Known rows, with every way that one mark hangs from another
[q_265 q_614]: [-0.91 -0.41  0.35  0.15 -0.28 -0.21  0.82  1.44  0.88 -1.13  0.48  0.03
 -0.33 -0.55  1.36  0.75  0.30  0.62]
[q_253 [q_614 q_63 q_226 q_231 q_265]]: [-3.61 -4.25  4.43 -1.84 -1.67 -3.00  1.07  3.05  2.25 -0.45  2.85 -0.50
 -1.40 -1.17  4.48 -5.07  4.22 -0.25]
[q_614 q_63]: [-1.37 -1.56  0.65 -0.53  0.12  1.15  0.25 -0.06  0.37  0.52  1.42  0.42
 -1.01 -0.65  1.91 -0.53  0.96 -0.50]
[q_253 [q_614 q_63 q_226]]: [-1.85 -3.11  2.76  0.34 -0.63 -1.87 -0.44  0.80  0.57  1.08  2.32 -0.55
 -1.15 -1.03  2.66 -2.59  2.98 -0.12]
[q_253 [q_614 q_63 q_265]]: [-3.06 -3.46  2.30 -1.03 -0.42 -1.09  0.32  1.62  1.32  0.92  2.20 -0.21
 -1.48 -1.35  4.06 -1.89  3.30 -0.38]
[q_63 [q_614 q_226 q_253]]: [-1.00 -1.94  5.07  0.28 -1.29 -0.57 -2.12  2.03  1.16  0.33  3.87 -2.03
  0.41 -0.36  0.98 -2.07  0.99 -1.09]
[q_63 [q_614 q_253]]: [-0.49 -1.41  3.39 -0.44 -0.59  1.06 -1.72  1.35  0.69  0.38  3.32 -1.85
 -0.14 -0.51  1.02 -0.51  0.93 -0.65]
[q_253 [q_614 q_63 q_226 q_231]]: [-1.97 -3.39  3.41 -1.41 -1.07 -2.10  0.75  1.49  1.05 -0.03  2.47 -0.38
 -1.61 -1.14  3.21 -4.30  3.95  0.21]
[q_253 q_614]: [-0.08 -1.10  0.53  0.03  0.14 -1.15 -0.29  0.09 -0.04  0.69  0.25 -0.59
 -0.56 -0.68  0.87 -0.32  1.96  0.63]
[q_614 q_253 [q_265 [q_231 q_226]]]: [-1.91 -0.80  2.99  0.09 -3.39 -1.47  0.76  2.40  2.80 -1.61  1.86 -1.12
 -0.13 -2.04  2.01 -2.12  0.02 -0.22]
[q_265 [q_614 q_231]]: [-1.06 -0.71  0.89 -1.41 -0.81 -0.60  1.86  2.30  1.28 -2.44  0.64  0.13
 -0.73 -0.58  1.95 -1.01  1.28  1.10]
[q_226 [q_231 q_265]]: [ 0.43  0.88 -0.24 -0.56 -2.66 -0.98 -0.43  0.20  0.98 -0.94 -0.41  1.69
  0.97 -1.83  0.50  0.31 -1.59 -0.49]
[q_63 q_614]: [ 0.37 -0.90  1.78 -0.50  0.41  1.57 -0.75  0.77 -0.48 -0.83  1.78 -1.22
  0.12 -0.16  0.26  0.55  0.33  0.01]
[q_231 q_226 [q_265 [q_614 q_63 q_253]]]: [-2.15  0.16  3.01 -0.54 -4.23 -0.64 -0.06  2.66  3.78 -0.53  4.52 -0.69
  0.35 -3.40  4.00 -1.52 -0.22  0.46]
[q_253 [q_614 q_63 q_226 [q_265 q_231]]]: [-4.09 -5.21  3.71 -0.33 -1.37 -2.09  1.16  2.60  1.72 -1.57  2.49  0.07
 -1.05 -1.50  4.35 -3.72  3.53 -0.85]
[q_614 q_226 q_231 q_253]: [-1.45 -1.35  3.85 -0.78 -2.30 -2.49 -0.28  2.03  2.08 -0.13  2.43 -0.85
 -0.27 -0.19  1.29 -4.43  1.72 -0.56]
[q_226 q_231]: [ 0.47 -0.16 -0.32  0.11 -1.23 -0.85 -0.27 -0.44  0.19 -0.12 -1.58  1.07
 -0.76 -1.32 -0.28  1.02 -0.45 -0.28]

Rows
[ 0.04  0.89  1.31 -0.94 -2.30 -1.12  2.05  2.12  1.77 -2.66  0.65 -1.05
 -0.61 -1.82  1.16 -0.81  0.16  2.11] : [q_265 [q_614 [q_231 q_226]]]
[-1.38  0.41  3.52 -2.25 -4.39 -0.61  0.34  1.79  3.37 -0.70  4.40 -0.57
  0.15 -2.83  3.33 -4.08  0.17  0.34] : [q_614 q_63 [q_231 q_226 q_265] q_253]
[-1.25 -0.67  3.40 -1.60 -3.05 -0.35  0.63  1.12  2.62  0.14  3.22 -1.14
 -1.53 -2.28  2.63 -3.33  1.37  0.49] : [q_614 q_63 [q_231 q_226] q_253]
[-3.23 -2.60  2.40 -0.37 -1.36  0.17  0.16  2.01  2.42  0.55  3.45 -0.16
 -1.72 -1.55  4.17 -0.91  1.99 -0.47] : [q_265 [q_614 q_63 q_253]]
[-3.12 -3.92  5.98 -0.34 -2.16 -1.01 -0.67  3.88  2.17 -2.32  4.05 -1.67
  0.36 -0.83  2.60 -3.27  1.60 -1.69] : [q_63 [q_614 q_226 q_253 [q_265 q_231]]]
[-1.33 -0.51  2.12  0.59 -3.19 -0.89  1.20  2.29  2.75 -2.63  1.80 -1.15
 -0.60 -2.62  2.00 -0.49  0.10  0.97] : [q_265 [q_231 q_226] [q_614 q_253]]
[ 0.02 -0.75  1.92  0.14 -3.26 -3.89 -1.28  1.03  1.23 -0.45  0.48  0.72
  0.99 -2.26  1.21 -1.73  0.56 -0.29] : [q_253 [q_614 [q_226 [q_231 q_265]]]]
[-3.65 -3.52  4.62 -0.07 -3.67 -2.90 -0.98  2.22  3.22  1.32  2.35  0.67
 -1.47 -2.17  3.79 -2.98  1.49 -2.41] : [q_614 q_63 [q_226 q_231] q_253 q_265]
[ 0.05  2.23  0.88 -0.13 -3.16 -1.21  0.60  2.06  2.09 -2.29  1.45 -0.65
  1.65 -2.34  1.33  0.09 -1.89  1.49] : [q_231 q_226 [q_265 q_614]]
[-1.88 -2.00  3.45 -2.11 -2.50 -1.95  1.65  2.26  2.30 -0.61  2.33 -1.13
 -1.64 -2.55  3.97 -3.45  3.00  1.09] : [q_253 [q_614 q_63 [q_231 q_226] q_265]]
[-3.32 -2.81  3.03 -2.03 -1.80 -0.13  1.30  2.95  2.99 -0.69  3.62  0.05
 -2.10 -1.63  4.79 -2.70  2.86  0.06] : [q_265 [q_614 q_63 q_231 q_253]]
[-2.01 -2.21  2.85 -1.33 -1.17 -0.87  0.90  1.30  1.15 -0.85  2.14  0.19
 -0.90 -0.41  2.22 -3.85  1.91 -0.44] : [q_614 q_63 q_226 q_231]
[-1.36 -0.54  1.91 -1.40 -2.30 -0.21  2.39  2.12  2.25 -2.19  1.97 -0.63
 -1.56 -2.40  3.02 -1.35  1.06  1.70] : [q_265 [q_614 q_63 [q_231 q_226]]]
[-2.13 -1.01  3.58 -1.36 -3.34 -0.73  1.45  2.67  3.47 -0.96  3.54 -1.23
 -1.86 -2.79  4.01 -2.58  1.73  0.99] : [q_265 [q_614 q_63 [q_231 q_226] q_253]]
[-3.01 -4.12  3.40 -0.09 -2.38 -3.60 -0.27  1.77  1.88  0.76  1.06  0.67
 -1.73 -2.48  3.68 -2.24  2.88 -1.12] : [q_253 [q_614 q_63 [q_226 q_231] q_265]]
[-0.54 -1.65  4.10 -2.16 -1.13  0.84 -0.62  2.18  1.30 -0.90  3.40 -1.70
 -0.74 -0.57  1.71 -2.27  1.79 -0.23] : [q_63 [q_614 q_231 q_253]]
[-4.25 -4.25  3.83  0.27 -2.28 -0.94  0.97  3.10  2.70 -1.79  3.83  0.12
 -1.24 -1.80  4.42 -2.83  2.22 -0.97] : [q_265 q_231 [q_614 q_63 q_226 q_253]]
